In the rows, 128 means zero.
Known rows, with every step that occurs:
nizuz-lupob-dono-ninotoz-nasi-riso-guriz-lele: [134 182 126 137 154  83 146  83 102 159 129 185 132 132 146 102  99 148
 210 179 154 145 123 121  66 175 118 183 123 139 137  67  79 128 118  96
 101 119 105 160 168 127 136 178 150  87 173 215 104 102  99 163 106 140
 132 117 122  91 160  95]
pelak-riso-guriz-lele: [ 82 131 192 118 116 109 104 168 117  93 123 162 146 142 102 122 108 130
 138 125 139 101 152 140 148  87  97 122 147 113  96  93 129 144 180 156
 157 121 102 151 135 100 138 116 107 132 123 119 115 123  73  90 155 154
 177 153 140 143  85 148]
ninotoz-dono-lupob-nizuz: [144 136 105 123 120  83  63  87 106 155 124 132 103 123 105 128 107 144
 223 133 172 199 144 142  60 147 132 170  96 127 175 147  81 156 145 116
 101 163 116 156 188 137 117 126 175 167 205 186  61 141 138 137 176 188
 129  96 128 122 202 130]
pelak-riso-guriz: [103 140 180 119 123 107 114 155 117 114 139 133 145 147 109 116 102 119
 146 119 150 116 152 130 134  83  99 135 129 123 106  93 113 132 183 156
 151 136  97 157 157 104 142 125 118 149 109 114 127 119  86 103 152 154
 160 156 156 133 104 148]
pelak-riso-nasi-ninotoz-dono-lupob-nizuz: [142 143 147  90 139 100  93 119 129 128 146  88 105 170  89 130 105 130
 168 175 181 211 159 137  88 122 114 140 130 129 173 163 111 126 173 190
 129 136 121 179 197 140 131 118 176 207 142 204 130 123  94 137 164 199
 136 106 144 145 150 218]
pelak-riso-nizuz-lupob: [128 147 172 135 176  69 140 127  95 141 124 139 166 170  83 109  67 142
 174 117 144 153 143 126  98  95 123 140 118 112 140  90 111 111 174 170
 115 135 104 210 154 148 145 134 133 171  98 144 152 112  86 133 143 135
 104 136 154 100 127 156]
riso-nasi: [142 128 127  97 126 136 152 130 128 125 126  94 129 147 107 145 126 128
 101 142 143 144 142 128 123 127 125  97 136 118 140 146 140 114 138 171
 136 124 129 120 137 124 143 136 129 131 104 154 147 125 119 130 128 126
 141 118 124 132  98 177]
lupob-nizuz-riso-nasi: [121 179 125  76 165 153 130  98  59 137 158 113 175 190  86 179  99 172
 153 116 153 193 130 110  94 130  72 111 147 138 151 132  84 139 163 166
 126 120 129 151 151 117 173 150 141 136 119 186 142 158 141 151 124 144
 143 117 106 118 112 161]
dono-lupob-nizuz-riso-nasi-ninotoz-meguv-lele: [154 168  89  58 136 149  90  74  90 141 133 122 150 164  95 171 118 183
 188 140 178 214 118 121 106 188  91 145 141 137 176 143  63 153 134 127
 135 143 131 147 166 113 159 128 186 174 173 192 117 139 124 154 149 164
 130  96  97 155 138 183]
guriz-riso-nizuz: [147 140 141 102 166 111 135 140  80 130 123 120 151 149 108 138 101 154
 119 112 131 129 127 128 100  86 141 145 148 134 139 103 157 110 149 178
 115  90 130 159  99 137 132 168  97 133  77 123 166 158 101 147 150  95
 116 169 152 106 141 145]
ninotoz-pelak: [101 122 140 135 125 109 117 148 157 115 140 119 119 155 141 117 111 111
 145 143 153 153 103 136 157 123 107 137 105 156 156 147 126 123 121 111
 128 119 151 131 162 117 117 125 135 148 129 121 111 141 110  93 134 168
 135 170 148 142 162 119]
guriz-riso-nasi-ninotoz-meguv: [180 146 122  52 142 150 142 137 119 112 130  66 111 155 129 148 137 150
  81 153 158 153 114 134 123 130 140 126 190 152 146 147 172 112 131 197
 144  91 145 110 109 120 110 153 135 155  81 146 193 131 110 168 138 125
 130 143 137 138 126 191]
nizuz-riso: [113 162 126 108 157 149 138 128  83 116 149 109 163 167 119 157 116 165
 129 119 151 157 103 118 120 116  97 116 146 129 122 126 111 143 143 144
 137 110 131 135 140 111 138 122 137 139 105 136 144 169 141 143 115 132
 145 137 114 131 136 121]
riso-nizuz-lupob-dono: [148 159 128 142 177  69 157  73  75 164 111 157 166 155  84 109  61 162
 184 110 146 153 128 129  47 140 146 154 101 120 151  87  98 107 133 132
  82 147 105 179 138 155 136 174 139 118 131 172 133 111 116 171 143 115
  87 111 130  67 169 119]
riso-guriz-lele-meguv-ninotoz: [ 80 107 132 114  92 139  79 163 114  86 101 184 143 123 116 127 152 135
 107 137 149  67 151 177 164 135 123 119 181 122  81 134 139 149 133 123
 139 104 120 113  81 136 142 110 110 108 134 101  81 116  80  93 131 126
 176 150 124 161  99 106]
lele-meguv-ninotoz-dono-lupob-nizuz-riso: [123 125  64 108 127 112  41 117 104 132 120 149 124 137 122 128 147 151
 188 167 183 162 151 176 127 182 140 161 171 144 135 193 102 158 117 103
 121 116 140 164 130 205 151  83 174 201 172 165  62 142 118 124 119 156
 121 125 132 159 188 116]
lele-meguv-ninotoz-pelak-riso-nasi: [105  99 106 112 116 110  82 170 168 107 118 130 115 151 136 108 148 108
 132 191 169 126 156 178 203 160 135 133 172 153 125 198 149 121 113 123
 151  94 154 159 122 202 156  79 144 206 116 133 101 117  70  80 101 147
 124 173 161 179 132 150]
ninotoz-nasi: [157 118 142 139 141 118 133 144 154 153 139 122 108 134 171 120 159  85
 139 160 125 140 127 123 135 128 121 148 138 116 129 126 109 134 138 144
 108 104 139 145 161 103 129 108 155 135 122 151 144 107 108 102 113 130
 138 115 135 147 110 139]
ninotoz-meguv-lele: [174 124 109 110  94 133 120 135 147 124  78 138 138 106 140 126 157 154
 140 111 141 106  74 127 204 191 148 128 154 119 113 108 108 146  88  79
 165 151 132 105 123  93 121  85 161 158 162  74 137 101 116 106 127 119
 105 123 122 173  86 153]
nizuz-riso-guriz-lele-meguv: [ 73 153 139  96 128 157 110 158  62  76 127 152 179 170 100 164 125 181
 110 117 159 112 109 141 146 110  89 105 179 116  91 120 120 164 150 142
 150  98 122 125 110  90 147 114 112 112 117 115 113 169 104 115 135 135
 186 145  98 148  95 110]
riso-guriz-lele: [ 85 126 163 115 100 136 109 152 104  90 113 168 147 130 103 137 125 141
 110 111 138  85 134 147 132 105 106 113 146 114  96 101 130 146 154 140
 136 122 110 106 108  84 126 136 104  80 134 108 100 127  95 103 151 135
 185 139 116 136  94 114]
lele-meguv-ninotoz-nasi-riso: [144 106  84 132 121 131  80 168 161 133 125 145 108 127 170 107 202 104
 126 205 156 117 146 156 179 154 143 159 187 142 123 178 127 128 103 129
 105  79 153 154 117 175 151  80 149 183 123 131 123 109  73  94  71 114
 131 150 153 177 122 131]
dono-ninotoz-meguv-lele: [158 140 103 129 103 111 127 132 155 137 100 140 126  94 165 104 142 143
 170 150 143 117  60 123 200 235 150 156 132 131  94  94 106 138  73  41
 182 140 126 127 169 128 120  99 178 139 169 114 101 104 129 112 102 135
  97 123 128 178 138 127]
nizuz-riso-guriz-lele-meguv-ninotoz-pelak: [ 63 142 133  99 127 145  90 168  87  76 136 149 166 175 116 151 130 160
 123 138 184 119 111 165 163 123  85 115 180 141  99 145 118 157 141 131
 149  85 140 125 119 117 144 103 126 136 108 113  95 165  92  97 116 149
 188 177 122 164 134 100]
nizuz-lupob-dono-ninotoz-nasi: [154 173 112 142 171  72 161  60 113 185 130 165 121 127 160  98  85 133
 223 171 135 160 127 124  64 207 138 186 115 142 137  82  85 123 107  77
 113 131 114 168 173 164 134 169 173 108 171 228 104  90 132 173 107 137
  88  98 121  85 185  99]
guriz-riso: [139 143 129  90 151 133 128 137 102 124 130 121 124 133 139 145 121 144
 117 128 123 120 135 128 117 104 132 144 164 148 134 114 164 125 137 154
 138  89 136 133  92 135 129 160  99 131  98 133 154 155 118 149 141 105
 126 167 141 115 133 137]
nizuz-riso-nasi-ninotoz: [134 163 125  78 161 167 152 130  95 100 158  59 149 195 101 167 126 164
  85 153 175 189 102 122 106 122 101  96 164 129 143 167 130 123 143 195
 132 100 144 125 152 108 131 127 158 156  78 166 176 159 128 162 115 147
 152 117 108 148 134 179]
dono-lupob: [130 129 104 115 119 113  97  92 126 147 130 144 118 115 121 133 114 134
 182 139 143 158 155 133  98 145 121 157 100 129 157 127 104 141 136 115
 126 146 118 141 148 143 142 135 139 138 167 169  86 135 126 134 153 143
 134 117 121 124 160 124]

Rows:
[143 169 110 127 164  90 156  54  93 165 116 165 135 134 121 117  76 157
 197 132 135 149 142 129  53 169 136 157 122 142 150  94  98 122 116 100
 109 146 112 149 128 159 137 175 144 111 165 199 115 102 138 186 131 128
  93 105 114  67 166 105] -> nizuz-lupob-dono
[115 175 131  74 169 155 121 109  82 119 172  90 158 215  94 172 100 163
 142 144 177 221 108 119 100 133  65 117 144 159 174 163  89 133 156 168
 115 108 151 151 172 110 149 147 162 158 112 190 149 158 129 148 128 180
 144 127 118 137 146 170] -> lupob-nizuz-riso-nasi-ninotoz-pelak
[ 89 157 120  95 137 136  62 127  55 112 133 162 167 166  94 158 122 175
 169 123 180 153 133 158 109 143  89 132 180 140 117 145  83 167 159 133
 123 109 126 149 127 137 155 116 149 143 153 154  78 153 117 122 132 163
 164 135 115 146 144 113] -> lupob-nizuz-riso-guriz-lele-meguv-ninotoz-dono
[176 134 118 106 118 144 123 127 155 111 128  88 104 138 141 114 156 135
 105 153 168 156  77 138 143 170 144 137 159 145 130 154 126 123 106 140
 129 136 141 102 147 109  77 107 184 167 129 115 165  95 127 152 124 162
 122 102 129 160 154 152] -> nasi-ninotoz-meguv
[112 127 158 124 140 119 106 157 175  95 158  90  96 180 135 106 123 106
 119 185 175 183 102 142 144 116 110 143 131 160 164 174 139 111 131 152
 125 107 157 152 177 120  93 112 169 193 110 141 150 124  90 117 139 200
 130 155 158 166 177 170] -> nasi-ninotoz-pelak-riso
[131  96  65 128 104  98  46 134 144 128 102 147  97 106 137 105 163 126
 167 178 173 131 159 187 144 182 170 161 163 136 127 198 128 145  99  96
 125 120 140 147 119 211 132  76 167 198 172 142  59 121 106 110 123 145
 115 128 142 166 184 116] -> lele-meguv-ninotoz-dono-lupob
[125 161 133 125 109 142 113 153 113 111 149 124 144 144 111 125 148 142
 116 135 171 129 120 104 115  70  95 140 119 140 147 104 101 118 151 164
  93 126 111 124 153  69 134 158 103 120 112  99 146 147  82 125 117 133
 182 169 151 123 113 126] -> nasi-riso-guriz
[136 112  95 126 110 132  75 171 150 126 128 149 119 130 162 107 197 101
 123 190 167 104 149 161 174 143 131 158 185 140 114 165 116 127 118 132
 104  86 141 146 119 156 154  92 143 169 118 117 116 107  64  90  82 117
 150 155 157 174 116 124] -> lele-meguv-ninotoz-nasi-riso-guriz
[125 163 126  83 154 154 158 131  82 115 148  82 163 181  99 173 115 163
 108 130 162 169 115 117 117 114  95  93 152 122 133 141 120 131 149 178
 144 109 133 130 147 109 151 127 135 143  87 157 160 167 132 145 114 129
 155 130 110 134 112 161] -> nizuz-riso-nasi
[ 88 150  96  79 129 136  48  93  69 129 135 187 160 149  98 163 117 172
 202 138 168 162 167 158 103 164  80 157 155 143 136 139  73 169 154 113
 127 120 120 158 127 159 182 128 143 140 176 190  55 149 108 126 142 155
 163 127 104 140 152 114] -> dono-lupob-nizuz-riso-guriz-lele-meguv-ninotoz
[140  93  89 129 123 124  83 158 161 136 115 150 109 120 173 107 188  95
 129 190 142 107 152 170 183 175 150 151 190 136 106 181 130 134 103 112
 121  85 154 150 106 190 150  74 157 178 128 134 109  99  90  91  85 116
 118 133 146 176 124 126] -> lele-meguv-ninotoz-nasi
[174 183 103 140 146  88 141 106 103 152 109 155 162 140 107  98 113 181
 190 151 177 157  74  98 109 165 142 175 104 135 163  72  78 106  97 104
  90 138 111 173 173 116 134 157 151 144 151 140 148 124  81 153 100 115
  96 141 145 116 150 135] -> nasi-riso-nizuz-lupob-dono-ninotoz-meguv-lele
[147 122 106 134 112  79  74 106 126 142 117 118  91 110 116 115 121 135
 198 142 174 176 135 148  77 140 152 165  96 119 164 151 105 149 134 118
 111 157 117 142 183 133 102 112 171 169 190 164  68 142 133 131 171 179
 132 105 132 132 204 126] -> ninotoz-dono-lupob
[112 109 117 135 125 110  90 146 175 130 142 122 108 134 158 103 142  90
 149 166 168 138 136 171 157 154 121 149 133 170 137 171 128 115 111 111
 125 104 158 126 141 180 126 109 153 171 111 122  96 117 106  96  91 148
 128 182 171 156 197 110] -> meguv-ninotoz-pelak
[123 170 102  72 148 133  98  68  70 154 154 132 157 166  90 175  91 169
 200 130 161 211 154 119  72 148  76 144 117 138 175 131  67 150 165 145
 123 140 118 160 168 134 178 152 148 144 161 215 100 159 136 152 148 156
 148 108 103 115 148 151] -> dono-lupob-nizuz-riso-nasi
[ 91 126 169 133 133  90 110 164 164 111 144 121 119 167 134 106  96 104
 162 153 156 158 119 136 171 102  98 143 109 153 151 135 126 126 145 126
 147 119 142 165 180 124 126 111 132 179 121 127 120 138  86  80 139 183
 134 184 165 149 147 143] -> ninotoz-pelak-riso
[130 107  65 117 111 102  35 117 128 140 110 158 107 116 129 114 153 133
 186 171 174 146 164 182 134 189 154 170 163 144 136 195 109 150 111  95
 116 124 139 160 123 214 145  85 170 196 184 161  55 120 110 115 127 154
 112 120 140 158 181 120] -> lele-meguv-ninotoz-dono-lupob-nizuz
[151 167 153 137 167  47 148 101 104 160 115 150 158 146 106  85  55 152
 222 133 160 159 115 126 106 163 140 172 108 127 118  63  91 113 148 116
 138 154  92 205 189 163 132 136 158 164 137 167 133  95  99 144 130 148
  87 125 157 104 162 139] -> pelak-riso-nizuz-lupob-dono-ninotoz-meguv
[103  97  88 126 114 117  74 161 164 110 116 147 114 135 153 106 158 110
 132 178 161 115 137 181 197 172 142 143 167 159 123 195 142 128  92  92
 134  97 161 141 108 197 142  84 143 185 132 117  87 120  90  86  99 140
 115 169 153 174 156 111] -> lele-meguv-ninotoz-pelak
[113 184 141 134 159  55 145  76 108 157 135 166 138 148 132  91  48 139
 235 154 164 156 127 132  77 178 113 183  97 159 138  72  84 121 128  74
 137 146 102 175 188 155 137 178 156 120 163 205  86 103 112 157 133 172
 106 140 144  84 196  95] -> nizuz-lupob-dono-ninotoz-pelak-riso-guriz
[ 88  89 106 120 106 137  77 164 139  89  89 191 121 114 132 127 169 141
 109 172 126  81 150 181 186 169 149 117 198 124  93 170 166 150  98 108
 145  81 149 128  62 188 139  80 120 136 153 129  87 119  85  95 108 116
 138 138 115 175 106 119] -> guriz-lele-meguv-ninotoz
[180 133 119  78 117 151 149 128 152 109 127  61 111 153 117 134 151 135
  83 158 172 168 102 135 136 161 138 106 160 132 141 168 137 109 121 180
 136 132 138 100 151 109 102 118 172 163 106 144 176  98 118 149 124 153
 135  98 125 158 120 197] -> riso-nasi-ninotoz-meguv
[ 84 134 126 124  93 139  72 187 136  81 131 161 133 148 121 118 168 138
 113 175 186 109 124 148 168  98  99 141 153 152 137 143 123 128 125 143
 104  89 137 123 125 106 137 122 103 139 127  97 110 147  46  86 101 145
 191 199 153 163 120 114] -> nasi-riso-guriz-lele-meguv-ninotoz-pelak
[175 141 109 144 163  89 119 116 140 180 141 142 120 135 156  94 154 103
 183 190 174 156 149 144  82 147 135 184 138 146 153 126  84 101 125 149
  61  95 133 169 158 169 143 136 167 163 112 174 139  95  78 136  64 111
 119 145 170 122 182 126] -> meguv-ninotoz-nasi-riso-nizuz-lupob-dono
[151 191 117 138 160  80 152  74 102 176 142 163 131 134 150  97  95 139
 216 173 161 158 122 113  56 175 117 192 110 149 145  66  69 117 122  96
  95 131 103 164 183 129 139 184 159 100 161 212 112 100 109 173 104 140
 121 119 134  83 175  95] -> nizuz-lupob-dono-ninotoz-nasi-riso-guriz
[ 97 119 151 128 122  96  82 163 166 121 147 126 120 144 146  95 127  84
 162 158 185 130 151 173 159 125 101 152 134 166 123 150 117 116 146 127
 139 110 138 145 159 165 133 107 146 184  98 112  95 113  80  82 105 165
 148 200 188 158 182 123] -> meguv-ninotoz-pelak-riso-guriz
[145 158 166 149 184  40 149 111 111 171 132 153 147 156 122  85  65 125
 219 159 147 165 135 122  88 142 130 180 106 118 129  70  90 111 160 133
 115 127 101 227 199 160 142 140 161 160 124 196 136  99  83 133 127 145
  92 125 158 105 157 150] -> pelak-riso-nizuz-lupob-dono-ninotoz-nasi
